Each row was made from one small tree. Brackets hold a mark, then the marks that hang from it, in alphabetical order. Every link used is in the known rows. Write each row's tree.
Known rows:
[J [G [B D E]] T]: [ 1.83 -0.07  0.78  3.28  0.50  0.31  3.86  1.45  3.21 -1.35 -1.28 -2.31
 -0.91  2.28 -2.57 -1.11 -1.81 -1.09 -0.29 -2.00 -0.06]
[C E T]: [ 0.24  0.16 -0.23  0.55 -1.10 -1.12  0.51 -1.45  0.89 -2.03 -0.18 -0.24
 -0.99  1.08 -2.50  0.37  1.16  0.65 -0.85 -0.53 -0.94]
[G [B [C T] [D E]] J]: [ 1.21  1.80  1.53  2.42 -0.37 -1.92  0.53 -2.56  1.95 -0.50 -2.85 -1.81
  1.64  0.83 -5.21 -0.10 -2.44 -0.60  1.94 -0.49  0.17]
[G B [J [T C]]]: [-1.67  0.95  0.17 -0.40  2.31 -2.50  0.84  1.11  0.07 -0.07 -2.00 -3.60
 -0.44  1.09 -3.58 -0.98 -1.15 -1.02  0.23  2.42 -0.24]
[T C]: [-1.38  0.37  0.53 -0.78  1.75 -0.38 -0.17  0.89 -0.93  0.70  0.58 -1.08
  1.14  0.53  0.49 -0.15 -0.76  0.11 -1.25  0.68 -0.34]
[J [G [B C [E D]]]]: [ 1.00  0.48  1.02  1.69  0.75 -0.91  3.44  1.19  3.62 -0.78 -0.59 -2.66
  0.72 -0.93 -1.39 -0.82 -3.62  0.67 -1.22 -1.45  2.29]
[A [J G T]]: [ 0.82 -1.06 -0.55  1.78 -0.24  0.51  2.45  0.80  1.73 -1.28 -2.32 -2.01
 -0.02  2.39 -0.97 -1.14  0.76 -1.86 -0.13 -0.74  0.39]
[A [J [G [B E]]]]: [ 1.18 -0.21  0.18  1.79 -0.04  0.65  1.93  1.50  1.78 -1.26 -1.60 -3.12
  0.08  0.69 -2.51 -2.25 -0.83 -1.18 -1.29 -0.49  0.55]
[L [B C D E]]: [ 2.32  1.16  1.79  3.04 -1.88  1.48  0.82  0.48  2.05  0.17  0.38 -1.07
  2.48  0.33 -1.23  0.80 -3.51 -0.04  0.54 -2.39  0.44]
[E [B C D]]: [ 1.82  0.52  0.42  2.34 -1.48 -0.75  1.16  0.24  1.95  0.79  0.64 -0.40
  0.80  1.09 -0.81 -0.13 -2.15  0.88 -1.11 -1.35  1.40]
[A [J [G B] [T [C E]]]]: [-0.84 -0.10 -0.07  1.08  1.37 -0.70  2.64  2.13  1.77 -1.91 -1.98 -3.72
 -0.32  2.51 -3.12 -2.03  0.28 -1.36 -2.13  0.11 -0.33]
[B C D E]: [ 3.08  0.91  0.44  3.54 -1.18  1.43  0.79  0.34  2.35 -0.62  0.24 -0.51
  1.69  1.08 -1.22  0.46 -2.67  0.34 -1.13 -2.98  0.63]
[G [B C D E] J]: [ 1.95  2.08  1.00  2.62 -0.10 -0.54  0.52  0.54  1.88 -0.99 -1.43 -2.57
  1.21  0.34 -4.89 -0.76 -3.43 -0.13 -0.22 -0.81  0.79]
[J [G [B E]] T]: [ 0.46 -0.53  0.10  2.33  1.08 -0.36  3.71  1.86  3.18 -1.23 -1.18 -3.23
 -1.50  1.43 -2.21 -1.03 -1.54 -1.11 -0.63 -0.78  0.40]
[A [J T]]: [ 1.13 -0.52 -1.51  1.34 -1.23  0.20  1.07  0.14  1.15 -0.56 -2.37 -1.40
 -0.72  2.06 -0.86 -0.68  1.55 -1.40  0.06  0.18 -0.31]
[G [B [C E T] D] J]: [ 0.97  1.86  0.84  1.72 -0.54 -2.28  0.42 -1.65  2.03 -2.25 -2.01 -1.48
  0.70  1.18 -6.45 -0.14 -1.78  0.50  0.21 -0.51  0.18]
[E [B C] D]: [ 1.23  0.71  0.05  0.46 -1.54 -2.56  2.44  0.34  2.38  1.52  0.34 -1.33
  0.21 -0.98  0.78 -0.26 -2.19  1.91 -1.33 -0.29  2.80]
[J G]: [-0.25 -0.51  0.96  0.46  1.15  0.27  1.61  0.68  0.66 -0.74  0.04 -0.68
  0.80  0.38 -0.14 -0.60 -0.91 -0.45 -0.17 -1.05  0.77]
[G [B D E]]: [ 2.11  1.11  0.78  2.04 -0.54  0.51  0.99  0.70  1.46 -0.35 -0.32 -1.06
 -0.65  0.51 -2.53 -1.03 -1.54  0.13 -0.54 -1.06 -0.53]
[E [D B]]: [ 1.06  1.53  0.66 -0.14 -0.94  0.41  0.93 -0.58 -0.21  1.17 -1.03  0.45
  0.74 -1.74  0.54 -0.67 -0.12  0.36  1.08 -0.57 -0.70]
[L [B [C E T] D]]: [ 1.26  0.94  1.63  2.22 -2.31 -0.17  0.83 -1.71  2.15 -1.14 -0.25 -0.05
  2.03  1.27 -2.82  1.45 -1.91  0.59  0.96 -2.11 -0.15]
[A J]: [ 0.97 -0.14 -0.72  0.54 -1.14  0.60 -0.19  0.00  0.08 -0.36 -1.46 -0.78
  0.27  0.79 -0.72 -0.97  1.03 -0.76 -0.38  0.21 -0.08]

Write each row's tree:
[ 2.14  0.66  1.09  3.36 -1.51 -0.12  0.80 -3.12  2.44 -0.12 -1.47  0.31
  2.21  1.65 -1.63  1.10 -1.53 -0.20  1.23 -2.69 -0.21] -> [B [C T] [D E]]
[ 1.03  0.76  0.05 -0.19 -1.72 -2.08  1.83 -1.66  1.39 -1.37 -0.57 -0.16
 -0.89  0.03 -1.47  0.21  0.94  1.57 -0.56 -0.74 -0.08] -> [C [E D] T]
[ 1.72  0.65  0.39  1.80 -2.40 -1.61  1.51 -0.92  1.35 -1.04  0.57 -0.47
 -1.26  1.99 -2.99 -0.52  0.50  1.12 -1.43 -1.15 -0.71] -> [C [E [B D]] T]
[-0.10  0.23  0.83  1.05  2.20 -1.38  4.64  2.46  2.65 -0.13 -0.97 -4.22
 -0.44  1.07 -0.97 -1.36 -2.44 -0.23 -1.50 -0.39  0.73] -> [J [G [B [E D]]] [T C]]
[ 0.50  0.13  1.74  1.23  1.13  0.06  2.05  0.37  1.42 -0.81 -0.70 -0.59
  0.55  0.86 -1.98 -1.15 -1.75 -0.26  0.30 -1.37  0.42] -> [J [G [B D]]]
[ 0.54 -0.46 -0.58  1.75 -1.48 -2.39  1.44 -1.16  2.50  0.62  0.29 -1.42
 -0.09  0.95 -1.14  0.49 -1.74  0.95 -1.08  0.10  1.51] -> [E [B [C T]]]
[-0.47  0.87  1.18  0.87 -1.07 -0.09  0.25  0.53  1.49 -0.83  0.38 -0.97
  1.56 -0.53 -1.59  1.03 -1.78  0.30  0.01 -0.84  0.56] -> [L [B [C E]]]
[-1.29  0.94  0.52 -0.40  0.78 -1.55  0.61  2.30 -0.43  0.07  1.76 -2.20
 -0.23  0.61 -1.08 -1.15 -0.28  0.81 -3.42  0.51 -0.22] -> [T [C [E B]]]
[ 2.12  1.57  0.46  2.47 -0.18 -0.68  1.55  1.02  1.53 -0.99 -2.15 -2.86
 -1.00  1.59 -4.85 -1.29 -1.50 -1.04  0.56 -0.15 -0.55] -> [G [B D E] [J T]]
[-0.75 -0.25  0.51  1.70  2.67 -0.65  3.55  2.64  2.23 -0.62 -0.65 -4.23
 -0.46  1.95 -1.81 -1.18 -2.19 -1.10 -1.72 -0.21  0.03] -> [J [G [B E]] [T C]]
[ 0.59  1.08 -0.31  1.50  0.35 -1.44  1.44  1.42  1.51 -0.97 -2.07 -3.97
 -1.65  0.56 -4.40 -1.20 -1.19 -1.22  0.18  1.20 -0.09] -> [G [B E] [J T]]
[ 0.47  0.92  1.29  0.58 -2.19 -1.67  1.77 -1.44  2.43 -0.64 -0.38 -0.96
  1.37 -0.57 -1.56  1.37 -1.79  1.25  0.76 -0.89  0.95] -> [L [B [C [E D] T]]]
[-1.09  0.78  0.08 -0.22  1.73 -1.47  0.43  1.02 -0.70 -0.11 -1.30 -2.75
  0.58  1.53 -2.01 -0.33 -0.52 -1.09  0.08  1.42 -0.24] -> [G [J [T C]]]
[-0.17  2.21  0.65 -0.24  0.26 -2.89  0.91  0.30  1.84 -1.49 -1.70 -2.38
  0.31 -1.42 -4.49 -0.68 -1.94  1.03 -0.54  0.59  1.72] -> [G [B [C [E D]]] J]
[ 0.87  0.09  1.49  2.80  0.88 -0.13  3.49  0.30  2.69 -0.69 -2.15 -1.63
 -0.18  2.02 -2.22 -1.10 -1.05 -1.69  1.24 -1.83 -0.30] -> [J [G [B [D E]]] T]
[-0.65 -0.82  0.01  2.12  1.49 -1.20  3.36  0.66  3.89 -1.20 -1.72 -2.27
 -0.18  1.55 -2.02 -0.01 -2.29 -0.76  0.00 -0.74  1.47] -> [J [G [B C]] T]
[ 1.23 -0.02  0.15  2.64  0.60 -1.28  4.82  1.30  4.85 -0.93 -1.59 -3.35
 -0.45  0.59 -1.65 -0.43 -3.06 -0.08 -0.79 -1.53  2.01] -> [J [G [B C [E D]]] T]
[-0.59  0.77 -0.23  0.18  0.80 -2.16  0.98  0.43  0.87 -0.72 -2.47 -2.74
 -1.36  0.66 -3.94 -0.78 -0.58 -1.12  1.21  1.88  0.02] -> [G B [J T]]
[ 1.49  0.92  2.36  2.86 -2.18  0.10  0.88 -2.65  2.00  0.63 -1.15 -0.31
  2.89  0.90 -1.55  1.43 -2.48 -0.55  2.74 -2.05 -0.16] -> [L [B [C T] [D E]]]
[ 1.47  1.13  0.66  1.29 -1.65 -0.65  0.93  1.24  0.60 -0.72  1.15 -0.36
 -0.88  0.98 -2.10 -1.11  0.28  0.88 -2.02 -1.32 -0.24] -> [C [E [B D]]]
[ 0.97  1.27  0.30 -0.35 -1.69 -2.25  2.10  1.34  1.02 -0.09  0.88 -1.17
 -1.40 -0.98 -0.75 -1.20  0.28  1.77 -2.20 -0.25  0.96] -> [C [E B D]]
[ 1.43  1.65 -0.33  1.75 -0.12 -2.43  2.72  0.86  3.38 -0.65 -2.52 -4.07
 -0.47 -0.27 -3.64 -0.42 -2.92  0.01  0.01  0.37  1.73] -> [G [B C [E D]] [J T]]
[ 0.24 -0.41  0.21  0.77  0.33  0.01  1.60  0.64  1.31 -1.04 -1.94 -2.11
  0.22  0.77 -2.14 -1.94 -0.32 -1.08 -0.44  0.06  0.64] -> [A [J [G B]]]
[ 0.78 -0.25  1.31  2.33  0.56 -0.89  2.56 -1.58  3.34 -1.25 -1.26 -0.73
  1.25  1.71 -2.88 -0.01 -2.95  0.18  0.38 -1.85  1.08] -> [J [G [B [C T] D]]]
[ 0.58  0.23  1.15  2.45  1.02  0.16  2.80  0.89  1.71 -0.39 -2.94 -3.22
  1.07  2.93 -2.29 -2.06 -0.55 -2.25 -0.21 -1.05 -0.70] -> [A [J [G [B [D E]]] [T C]]]
[ 0.36  1.61  1.04  2.67 -0.41  1.60 -0.42 -1.09  0.69  0.93 -1.43 -0.42
  2.41 -1.00 -0.94  0.03 -1.00 -1.40  1.17 -1.69 -1.34] -> [D [B C] E]
